In the rows, zero is written as 128.
Known rows, with every step that occurs
solifas danun laku sulun kolemi: [ 97  81 153 135 129 114 203 159  86  78  81  93 130 111 147 145 108 155
 153 195 170 187  97 134 144 120 125  84 146 103 104 130  82]
bifa kolemi danun solifas bopopek: [118 134 110 169 146  65 130  95  68 122 125 156 147 113 116 134 115 141
 160 166 170 182 104 128 131 146  73 115 122 102 103 100 111]
sulun motela danun kolemi bopopek rebu: [118 106 128 119 148 142 106 135  82  98 150 159 161 126 155 103 132 111
 116 165 164 190 149 144 117  91 122 122 135  91 117  78  87]
solifas bopopek: [160  91 124 117 124  77 131 117 135 120 157 166 144  94 126 157 114 134
 134 128 134 177 151 121 127 159 126 129 108  88 119 127 121]
sulun kolemi bopopek: [109  76 143 134 135  80 109 115  71  95 150 157 131 126 117 161 146 119
 116 169 142 180 103 118 121  97 127 123 123 110  98 101 115]
kolemi bopopek rebu: [114  60 113 115 134 129 123 127 146  99 179 179 140  92 129 149 144 159
 109 148 133 185 116 116 110 115 146 135 105 102 115  79 110]
sulun kolemi danun laku bopopek rebu: [102  74 145 145 143 116 139 130 112 113 105 157 135  85 110 146 135 155
 138 163 183 220  77 156 133  63 113 127 129  98 114  97  93]
sulun motela danun laku bopopek: [144 124 123 123 133 119 122 141  92 127  76 145 159  88 183 118 120 144
 139 147 145 183 136 174 128 127 113 105 146  92 134 105  81]
sulun motela danun laku bifa kolemi bopopek: [ 92 146 107 109 116 102 124 129  62  94 106 149 176  91 151 115 145 155
 155 190 169 173 128 141 120 127 121  89 139 100 130  83  78]
sulun motela bifa laku bopopek solifas danun rebu: [ 82 124 103 136 145  95 184 140 154 136  78 130 179  35 122 126 151 189
 164 130 148 193 154 118 105 129 153  77 130  69 157  68  90]
bopopek solifas danun motela: [124 172 127 125 127 109 199 143 111 145  83 139 159  87 175 137 119 164
 139 165 150 157 172 145 119 156 124 106 163 103 143 120 109]
bifa motela sulun kolemi bopopek solifas danun laku: [ 90  80 111 134 162  53 149 145 123 105  77  93 157 110 136 134 148 155
 123 188 146 203 123 114 129 147 138  99 150  97 130  96  84]
kolemi bopopek motela: [117 115 115 106 126 106 127 108 112 132 142 174 151  84 157 144 136 145
 120 149 121 158 133 138 107 163 139 136 114  74 124 112 110]
bifa motela sulun kolemi danun solifas: [ 95 124 112 154 164  34 111 113 133 124  49 116 132 134 141 111 134 124
 128 174 170 130  97 129 134 157 119 117 140 108 122 121  96]
sulun motela bifa: [105 163  99 105 124  79 112 123 133 141  81 157 155  88 129 122 141 138
 142 133 148 114 153 119 120 148 155  94 117 101 141 122 109]
motela sulun kolemi danun solifas bopopek rebu: [107  70 120 146 156  36 127 122 158 102 104 130 127 120  79 150 137 141
 138 171 164 201  99 132 148 121 127 121 131  94  92 101  94]
laku bifa kolemi bopopek motela sulun: [ 69 108 105  98 102  29 148 141 114 124 114 155 165  84  84 169 153 120
 146 190 157 129 125 111 119 170 143  82 106  98 130 118 106]
laku sulun kolemi bopopek solifas danun: [ 97  63 145 134 136  68 196 148 101  98 124 117 133 129 107 171 137 135
 127 166 159 169 114 108 140 136 132  91 132  98 105  91  98]
solifas bopopek motela bifa laku sulun kolemi danun rebu: [ 79  88 117 119 120  54 175 105 161 101  81 134 165  54  90 138 147 162
 168 147 188 199 114 122 124 160 157 108 106  48 125 101  86]
danun solifas bopopek motela bifa: [109 147  79 144 134  35 146 117 146 152 100 174 159  51 139 156 125 160
 180 132  99 162 151 124 120 190 160 119 123  60 141  95 109]
laku danun motela bifa kolemi bopopek: [116 136 117 116 117  61 144 110  66  94  38 184 171 104 164 151 140  92
 134 170 161 152 123 153 116 115 123  45 150 111 111 114 103]
bifa motela sulun: [120  98 107 114 141  57 109 140 164 131  74 123 140 120 151 121 128 117
 107 155 150 117 135 117 127 188 137 111 115 119 142 148 107]
bopopek motela sulun: [108 119 120  96 124  74 130 146 143 155  76 129 142  92 133 147 127 130
 128 167 125 133 144 150 128 188 140 119 118  95 133 162 106]
motela danun solifas: [112 144 120 168 144 126 116 153  67 136  93 141 135 112 179 145 103 138
 151 175 126 157 130 147 131 142 119 123 156 123 105  93 101]
bopopek solifas danun: [109 147 133 137 136 135 184 160 102 162 127 131 147  93 135 155 112 167
 145 161 135 172 167 119 128 147 124 112 144 103 127 109 116]
bifa motela sulun kolemi bopopek solifas danun rebu: [ 83  73 108 144 159  37 153 136 148 100  86  98 151 119 137 135 161 155
 126 187 142 201 120  92 118 145 149  92 143  82 122  87  92]
motela danun solifas bopopek: [141 124 113 163 141  91 125 137  87 122 116 151 143 108 166 154 100 137
 157 157 122 187 147 142 133 156 122 125 151  99 102  87 100]
motela sulun kolemi danun laku bifa: [ 72 117 131 115 128  70 129 149 120 109  58 110 145  97  89 159 147 136
 142 205 193 160  86 131 152 108 141  97 136 117  93 137  92]
motela sulun: [120  85 122 114 133  73 109 160 136 126  89 116 131 119 118 162 130 115
 112 170 135 140 128 128 141 156 135 105 117 130 107 153 113]
laku bifa: [ 94 145 120 106  99  96 152 149 139 140 129 172 147  70 123 159 127 141
 148 160 157 102 137 110 122 143 159 109 111 111 134 123 120]

Rows
[ 81 121 102 104 115 117 136 135 100  94 127 161 174  77 139 109 152 175
 157 187 172 195 125 140 115 113 130  95 132 100 139  61  71]  sulun motela danun laku bifa kolemi bopopek rebu
[ 69 126 112 121 106  93 152 160  85 120 114 148 161  54 124 149 140 166
 172 196 158 163 105 119 127 124 127  97 112 129 144 116 104]  danun laku bifa kolemi
[ 74 138 128 130 109 127 198 159  69  99 102 125 160  75 129 147 107 168
 178 210 175 177 119 120 127 120 126  71 142 108 118 120  92]  solifas danun laku bifa kolemi
[137 161 130 110 126 129 112 127  88 133 100 147 145 124 170 103 115 133
 131 155 157 137 160 156 126 145 119 113 144 105 126 120  95]  sulun motela danun
[ 95 180 103 119 129  78 109 103  85 134  69 152 161 110  99 112 139 128
 150 157 196 126 132 124 126 140 114  80 120 107 126 123 105]  sulun motela bifa kolemi danun
[ 92 130 108 125 139 110 178 131 108 105  93 138 183  59 140 150 144 169
 128 156 159 188 158 125 105 141 151  94 156  99 127  73  96]  kolemi bopopek solifas danun motela bifa laku
[126 130 133 122 149 129  94 129  48 104 129 150 165 138 165 110 127  91
 116 166 159 173 150 146 121 103 110 116 142  93 105  98  95]  sulun motela danun kolemi bopopek
[ 91 147 122 120 106 149 137 176  85 122  88 140 160  68 162 155 116 156
 160 192 160 165 132 143 134 125 151 106 148 121 115 107  90]  motela danun laku bifa
[106 100 145 126 144  69 105 134 101 114  73 111 125 143  86 154 133 105
 114 189 186 156  99 137 151 116 117 108 136 124  78 150 103]  motela sulun kolemi danun
[ 96  61 126 127 151  31 111 154 108 125 117 116 139 124  84 183 167 120
 108 178 127 188 119 112 140 125 134 112 127 122 105 105 111]  motela sulun kolemi bopopek solifas
[ 78  47 160 135 145 105 202 146  94  89 136  99 144  96  99 145 137 160
 126 166 178 193 115 118 126 130 119 106 128 110 124  79  90]  bifa laku sulun kolemi bopopek solifas danun
[ 91 143  84 127 120  29 133 129  85 126  63 166 179  80 131 162 167 128
 132 165 155 155 146 120 109 149 136  83 136 130 147  97 114]  danun motela bifa kolemi bopopek solifas
[ 80 115 115 130 110 123 124 161  42  94 109 145 169  84 139 162 132 143
 154 208 166 192 114 130 127 118 130  91 142 123 104  82  87]  motela danun laku bifa kolemi bopopek
[ 87 144  97 164 136  46 146 124  91 171  50 174 161  67 107 166 123 119
 168 139 151 147 116 145 120 154 120  86 124  76 134 100 106]  laku bopopek motela bifa kolemi danun solifas
[ 92 153 100 116 121  55 111 123  91 136  85 151 157 101 102 121 145 124
 153 154 160 128 145 114 119 145 125  76 111 118 147 123 109]  sulun motela bifa kolemi
[101  54 130 134 150 135 115 147  97  96 186 168 151 108 125 147 139 110
 108 166 143 203 120 114 114  74 129 136 103 101 111  86 114]  danun kolemi bopopek rebu
[129 138 122 129 132 124 109 137 100 134  86 147 145 123 182 112 102 118
 120 156 165 131 154 136 119 170 127 122 142 117 135 120 100]  bifa motela danun
[ 90 181 104 114 127 135 144 117 144 129  76 155 166  57 164 109 129 177
 151 166 203 129 102 130 124 145 141 125 127  89 133 114  97]  kolemi danun laku bifa motela
[101 170 131 130 122  66 121 101  86 109  33 158 148 115 126 137 139 110
 131 174 211 135 111 150 128 105 136  99 156 115 104 136 104]  sulun kolemi danun motela bifa
[ 83 153 102 124 108  98 146 147 156 125  84 161 161  76 176 123 133 152
 158 175 168 120 138 105 111 158 174 103 130  95 144  96  99]  laku bifa motela danun rebu
[ 86 100 113 139 122 100 121 126  43 107 119 151 160 104 149 141 144 144
 149 199 138 210 115 132 107 140 109 107 123  93 110  88  95]  bifa kolemi bopopek motela danun rebu
[118 155 104 136 136  62 168 113 128 148  72 184 162  60 163 155 113 137
 183 136 101 166 146 152 126 159 149  86 139  50 124  97 103]  laku danun solifas bopopek motela bifa
[ 98  75 107 126 157  15 112 135 140 131  97 123 146 123 117 142 163 123
 104 162 140 158 130 105 125 162 139 118 125 109 143 101 107]  bifa motela sulun kolemi bopopek solifas
[141 184 128 114 124 119 131  92 115 118  56 165 150 104 184 112 121 133
 116 160 202 125 119 170 123 141 110 126 149 108 110 148 108]  kolemi danun motela
[106  77 129 135 135  42 146 131 143 137  49 139 144  90 115 160 146 124
 138 161 152 186  94 156 128 128 131 103 124  59 112 128  97]  laku bopopek motela sulun kolemi danun rebu
[ 82 116 113 125 121  88 197 153  89  86  48  97 159  99 130 124 119 157
 169 185 182 167 115 120 139 152 128  44 136 104 123 123  75]  solifas danun laku sulun motela bifa kolemi
[ 95 150  75 139 141  43 131  91 142 122 104 171 166  83  92 108 143 164
 173 140 176 173 131 117 121 143 124  93 117  78 139  73  94]  sulun motela bifa kolemi danun solifas bopopek rebu
[138 112 100 157 146  53 138 114 131 124 143 166 141  84 155 148 116 157
 159 137 104 175 131 123 126 161 126 133 120  86 123  93 118]  danun solifas bopopek
[101 124 126 108 111 132 159 165  97 136  59 121 153  78 186 134 112 154
 150 178 145 163 130 172 136 183 133 120 139  95 135 131  77]  bopopek motela danun laku sulun
[ 73  79 119 120 126  98 150 163 135 112  78 119 149  67  96 155 132 134
 135 141 176 126 122 108 128 158 158  91 103 135 133 117 102]  motela bifa laku sulun
[ 98 115  96 111 113  46 168 120 126 121  67 143 173  62  97 150 128 145
 171 152 182 184 122 130 138 190 130  92 108  68 128 122  88]  solifas bopopek motela bifa kolemi danun laku sulun
[ 97 126 131 120 114  43 159 121 123  93  17 137 139 122 123 145 140 100
 128 163 222 104  94 140 144 138 144  82 139 117 109 140  97]  laku sulun kolemi danun motela bifa
[ 86 140 109 102 107 129 139 140  96 122 106 165 175  54 165 152 135 161
 150 182 140 175 132 151 114 152 162 120 141  73 122  89  84]  kolemi bopopek motela danun laku bifa
[ 86  79 121 115 121  34 154 119 120  62  46 140 162  83 131 141 161 119
 116 158 192 145 108 136 114 134 156  84 132 125 135 106  91]  danun motela bifa laku sulun kolemi bopopek
[114 101 149 150 143 104 128 123  76 116  85 147 138  97 121 152 129 135
 137 164 180 202  77 156 138  75 103 118 136 101 102 116  98]  sulun kolemi danun laku bopopek
[128 147  98 134 151  62 136  97 151 141  83 142 151  89 136 136 117 152
 152 152 146 165 122 152 138 190 121 132 133  58 102 118  99]  kolemi danun solifas bopopek motela sulun
[ 86 165 109 129 152 101 142 113 114 132  62 152 164  59 154  98 137 158
 165 137 139 141 135 148 114 130 136  85 136  92 148  87  92]  sulun motela bifa laku danun solifas
[135  44 126 132 128  99 150 153 166 136 142 186 133  76 117 165 122 137
 121 119 136 175 125 138 118 112 133 117 101 101 142  99 114]  laku bopopek rebu
